Known rows, with every step that occurs
fefig, mudarus, vusam: [-0.228 -1.688  0.392  1.993  1.471 -0.567  0.082  0.458 -3.344 -0.132
  0.889  0.484  0.610 -0.138 -0.970  0.484 -1.584  0.819 -0.135 -1.184
  0.276  0.789  0.064]
mudarus, fefig: [-0.180  1.976  0.538  0.839  0.345  0.548  0.114  2.515  1.547 -0.144
  1.244  0.762 -0.300 -0.827 -0.789 -1.132 -1.327  1.746  0.304  0.653
 -0.607 -0.099 -4.220]
gukabu, fefig, mudarus, vusam, fene, rigi: [ 0.208  0.537  0.496 -0.796 -0.705 -0.022 -1.023  1.116  0.261  1.344
  0.798  0.929 -1.462  0.041  0.191  0.903  1.735  1.827  0.540  0.206
 -0.986 -1.142  2.299]
mudarus, vusam, gukabu, rigi, fene, fefig: [ 0.153 -2.500  0.214  0.256 -1.334 -0.143  1.648 -1.417  2.775  1.601
 -1.051 -0.825  0.219  0.647  1.197 -0.476  0.803 -1.105  0.083  1.293
 -0.784 -2.044  2.085]
gukabu, fefig, mudarus: [-0.212  1.317 -0.210 -1.238  1.194  0.146 -0.312  0.926 -2.227 -0.201
 -0.236  0.022 -0.033  0.229  0.279 -0.115 -1.980  1.179  0.456 -1.046
  1.501  1.955 -0.057]
rigi, fene, fefig, mudarus, vusam, gukabu: [ 0.343 -1.681 -0.528  2.159  0.141 -1.340 -0.868  0.417 -0.644  0.147
  0.154  0.428  0.720 -0.008 -1.220  0.122  0.209 -2.609 -0.623  0.091
  0.265 -0.204  1.857]
fene, fefig, mudarus, vusam, gukabu: [ 0.183 -1.174 -0.442  2.450  0.565 -1.659 -0.784  0.169 -1.400  0.230
  0.457  0.758  0.966 -0.439 -1.386  0.283  0.036 -2.329 -0.449 -0.001
  0.264  0.332  1.682]
vusam, mudarus: [-0.206 -0.355 -2.143  0.932 -0.463  2.130 -0.943  1.150 -1.961 -1.261
  0.837  1.407  0.510 -0.306 -1.407  0.579  0.873 -1.297 -0.274  0.250
  1.099  0.647 -3.849]
vusam, fene, fefig, mudarus: [ 0.158 -1.600 -0.209 -2.230  0.008 -1.020  0.093  0.009 -1.931  1.879
 -0.313  0.398 -0.151  0.108 -1.381 -0.110 -0.183  0.149  0.104 -1.018
  0.942  0.710  0.635]
fene, fefig: [-0.072 -1.406 -0.220 -0.361 -1.020  0.165  1.536 -1.579  1.233  2.271
 -0.819  0.161 -0.804 -0.134 -0.688 -0.675  0.138  0.504  0.728  0.931
 -0.166  0.151 -0.348]
rigi, mudarus, fefig: [ 0.213  3.046 -0.027  0.858  0.163  1.562  0.181  0.910  1.210 -1.577
  0.016  0.594 -0.604 -0.459 -0.493 -1.727 -1.433  1.222  0.129 -0.271
  0.412  0.602 -4.936]
rigi, fene: [-0.143 -1.019 -0.672 -0.512 -1.419  1.648  0.310  1.174  2.217 -0.405
 -0.399 -0.820 -1.240  1.136 -0.315  0.069  0.173  0.167 -0.141  0.293
  0.488 -0.909 -0.990]
vusam, fene, rigi: [ 0.055  0.665 -0.230 -1.356 -1.686  0.177 -0.714  1.270  1.506  1.445
  0.720  0.851 -2.254  0.053 -0.446  1.264  2.592  1.340  0.595  0.613
 -0.828 -1.363  1.100]
mudarus, vusam, fene: [-0.468 -0.086  1.262 -0.151  0.215  0.597 -0.455  0.513 -0.163 -0.333
  1.652  0.765  1.574 -0.316 -1.329  0.587  0.966  2.000 -0.597  0.084
 -1.046 -0.256  0.351]
gukabu, fefig, mudarus, rigi, fene: [ 0.098 -0.828  0.296 -2.305 -0.099  0.707 -0.638  0.557  0.601 -0.484
 -0.978 -1.763 -0.653  0.839  0.399 -0.155 -0.111  0.092 -0.319 -0.051
 -0.433 -0.154 -0.576]
rigi, gukabu, fefig, mudarus, vusam: [-0.029 -0.123  0.634  1.846  1.390 -0.189  0.187 -0.699 -2.259 -0.497
  0.562  0.371  0.796 -0.138  0.388 -0.179 -1.817  1.180  0.049 -0.987
  0.449  0.784  0.754]
rigi, mudarus, vusam, gukabu: [ 0.114  0.652 -0.739  3.182  0.316 -0.076 -0.792 -0.589 -0.478 -1.816
  0.122  0.669  0.893 -0.289 -0.990  0.115  0.307 -2.145 -0.649 -0.054
  0.506  0.712  0.357]
vusam, gukabu: [-0.215  0.858 -1.122  1.521 -0.266 -0.513 -0.805  0.888  0.584 -0.727
  0.489  0.541  0.264 -0.404 -1.298  0.647  0.668 -2.081 -0.298  0.614
  0.569  0.546  0.084]
fefig, mudarus, vusam, fene: [-0.305 -0.532  1.097 -0.658  0.672 -0.064 -0.779  0.881 -1.673 -0.176
  1.553  0.766  1.561 -0.186 -1.532  0.652  0.537  1.629 -0.675 -0.752
 -0.441  0.097  0.785]

Rows
[ 0.006 -2.160  0.078 -0.967 -1.577  0.386  2.137 -1.361  2.946  1.819
 -1.279 -1.017 -0.413  0.849  1.344 -0.511  0.567 -0.270  0.402  1.147
 -0.479 -1.767  1.092] | gukabu, rigi, fene, fefig
[-0.304 -0.465 -0.319 -0.070 -1.020  0.408  0.698  0.975  2.745 -1.102
 -0.253 -1.328  0.405  1.161  1.830  0.787  0.784 -1.617 -0.478  0.654
 -0.042 -2.125  1.302] | vusam, gukabu, rigi, fene
[ 0.204  3.517 -0.125 -0.028 -0.900  1.313  0.536 -1.620  2.857 -0.172
 -0.393  0.131 -1.498  0.011  2.375 -0.557  0.019  1.667  1.040  0.708
  0.421  0.010  0.804] | fene, rigi, gukabu, fefig
[-0.103  0.735  0.701 -1.851  1.653 -1.064 -1.235 -0.259 -2.085 -0.547
 -0.406 -1.022  0.605 -0.663  0.037  0.165 -0.399 -0.146 -0.134 -0.246
 -0.829  1.815 -0.396] | vusam, gukabu, fefig, mudarus, rigi
[ 0.082 -0.010  0.300 -0.166 -1.207  0.071 -0.737  1.003  0.930  1.387
  1.045  1.048 -1.700 -0.079 -0.409  1.231  2.345  1.599  0.442  0.544
 -1.321 -1.608  1.651] | mudarus, vusam, fene, rigi
[ 0.122  3.272  0.090  1.538  0.258  1.159 -0.838 -0.541  1.196 -1.174
 -0.463  0.359  0.317 -0.130  1.337 -0.604 -0.172  0.273  0.379  0.986
 -0.057  0.827  1.500] | fene, rigi, mudarus, vusam, gukabu, fefig
[-0.242  0.584  0.954 -2.250  1.700 -0.603 -0.775 -0.390 -2.269 -0.413
 -0.451 -1.142  0.348 -0.565  0.231  0.171 -0.794  0.862  0.049 -0.444
 -0.889  1.858 -0.976] | gukabu, fefig, mudarus, rigi
[ 0.197 -2.322 -0.460 -1.665 -0.251 -0.944  1.002 -0.081 -1.037  1.560
 -1.044 -0.652 -0.524  0.847  0.323 -0.074 -0.723 -0.716  0.175 -0.878
  1.088 -0.320  1.096] | gukabu, rigi, fene, fefig, mudarus
[-0.156  2.427 -0.883  0.822 -0.011  0.908  1.003 -1.942  0.115 -2.982
 -1.238 -0.533  0.700  0.431  1.799  0.307  0.123 -1.573 -0.282 -0.820
  1.349  0.565 -0.292] | vusam, gukabu, rigi, mudarus
[-0.051  3.339  0.703 -0.692  0.186  1.136  0.441 -2.481  1.981 -1.106
 -0.474 -0.663  0.055 -0.446  2.097 -0.876 -0.468  1.571  0.497  0.643
 -0.283  0.966 -0.326] | mudarus, rigi, gukabu, fefig
[ 0.138 -1.847 -0.691 -1.187  0.123 -1.082  0.569 -0.212 -2.262  1.879
 -0.699  0.164 -0.769  0.176 -1.045 -0.119 -1.044 -0.212  0.403 -1.030
  1.332  1.049  0.077] | fene, fefig, mudarus
[ 0.312  1.631 -0.618 -1.017  0.198 -0.330 -0.111 -0.249 -1.125  0.168
 -0.402  0.206 -1.229  0.232  1.061 -0.075 -1.104  0.549  0.635 -1.148
  1.747  0.949  0.901] | fene, rigi, gukabu, fefig, mudarus
[ 0.292 -2.571  0.194 -1.600 -1.447  0.337  1.035 -1.684  2.438  2.068
 -1.564 -1.127 -1.059  0.416 -0.178 -0.970  0.893 -0.182  0.257  1.189
 -1.153 -0.826 -0.191] | mudarus, rigi, fene, fefig
[-0.162 -1.270 -0.070  0.401 -0.350 -0.173  0.469  1.066  1.289 -1.044
 -0.107 -1.199  0.785  1.147  1.729  0.809  0.252 -1.709 -0.638  0.047
  0.069 -2.077  1.955] | fefig, mudarus, vusam, gukabu, rigi, fene
[ 0.013 -1.643  0.621 -2.225  1.031 -1.505 -0.132 -1.203 -2.298  1.034
 -0.751 -1.036 -0.190 -0.626 -0.741  0.109 -0.122 -0.129  0.022 -0.411
 -0.995  1.245 -0.906] | fene, fefig, mudarus, rigi
[ 0.057  1.457 -0.662  1.271  0.115  1.500 -0.909  2.975  0.183 -0.862
  1.569  1.603  0.411 -0.997 -1.296 -1.109 -0.477  0.148 -0.107  0.750
 -0.122 -0.185 -5.744] | vusam, mudarus, fefig
[ 0.077  3.437  0.209  1.193  0.454  0.671  0.439  0.823  1.603 -2.070
  0.066  0.264  0.564 -0.437  1.006 -1.288 -0.995 -0.048 -0.088  0.005
  0.008 -0.267 -3.265] | vusam, gukabu, rigi, mudarus, fefig
[-0.002 -0.541 -0.549  2.674  0.854 -1.470 -1.148  0.856 -1.796 -0.630
  0.874  0.762  1.060 -0.430 -1.428  0.653 -0.151 -2.163 -0.589 -0.277
  0.448  0.569  1.276] | fefig, mudarus, vusam, gukabu
[ 0.509 -0.225  0.125 -1.511 -0.408 -1.314  0.480 -3.311  0.235  0.180
 -0.344 -0.415 -0.485 -0.544  0.141 -0.147  0.973 -0.694 -0.296 -0.863
  0.051 -0.025 -0.188] | vusam, fene, fefig, mudarus, rigi, gukabu
[ 0.091 -1.796 -0.017 -2.099 -0.300  0.291 -0.534  0.679  0.189 -0.373
 -0.802 -1.647 -0.887  0.807 -0.311  0.238  0.202 -0.456 -0.497 -0.356
 -0.295 -0.353 -0.956] | fefig, mudarus, rigi, fene
[-0.675  0.114  0.479  1.765  1.181 -1.682  0.874  0.259 -0.847 -1.190
  0.857 -0.391  2.375 -0.090  2.115  1.475 -0.135 -1.594 -0.345  0.001
 -0.413 -1.020  2.538] | fefig, mudarus, vusam, gukabu, rigi
[ 0.186 -0.175  0.508  1.785  0.930 -0.366 -0.020 -0.522 -1.933  0.091
  0.478  0.512 -0.104 -0.091  0.665  0.060 -1.189  1.144  0.300 -0.851
  0.192  0.196  1.404] | fene, rigi, gukabu, fefig, mudarus, vusam
[ 0.011 -1.690  0.982 -0.646 -0.753  0.070  0.833 -1.565  1.127  2.224
  0.037  0.537  0.635 -0.293 -1.059 -0.632  1.123  1.229  0.078  0.941
 -1.203 -0.537  1.012] | mudarus, vusam, fene, fefig
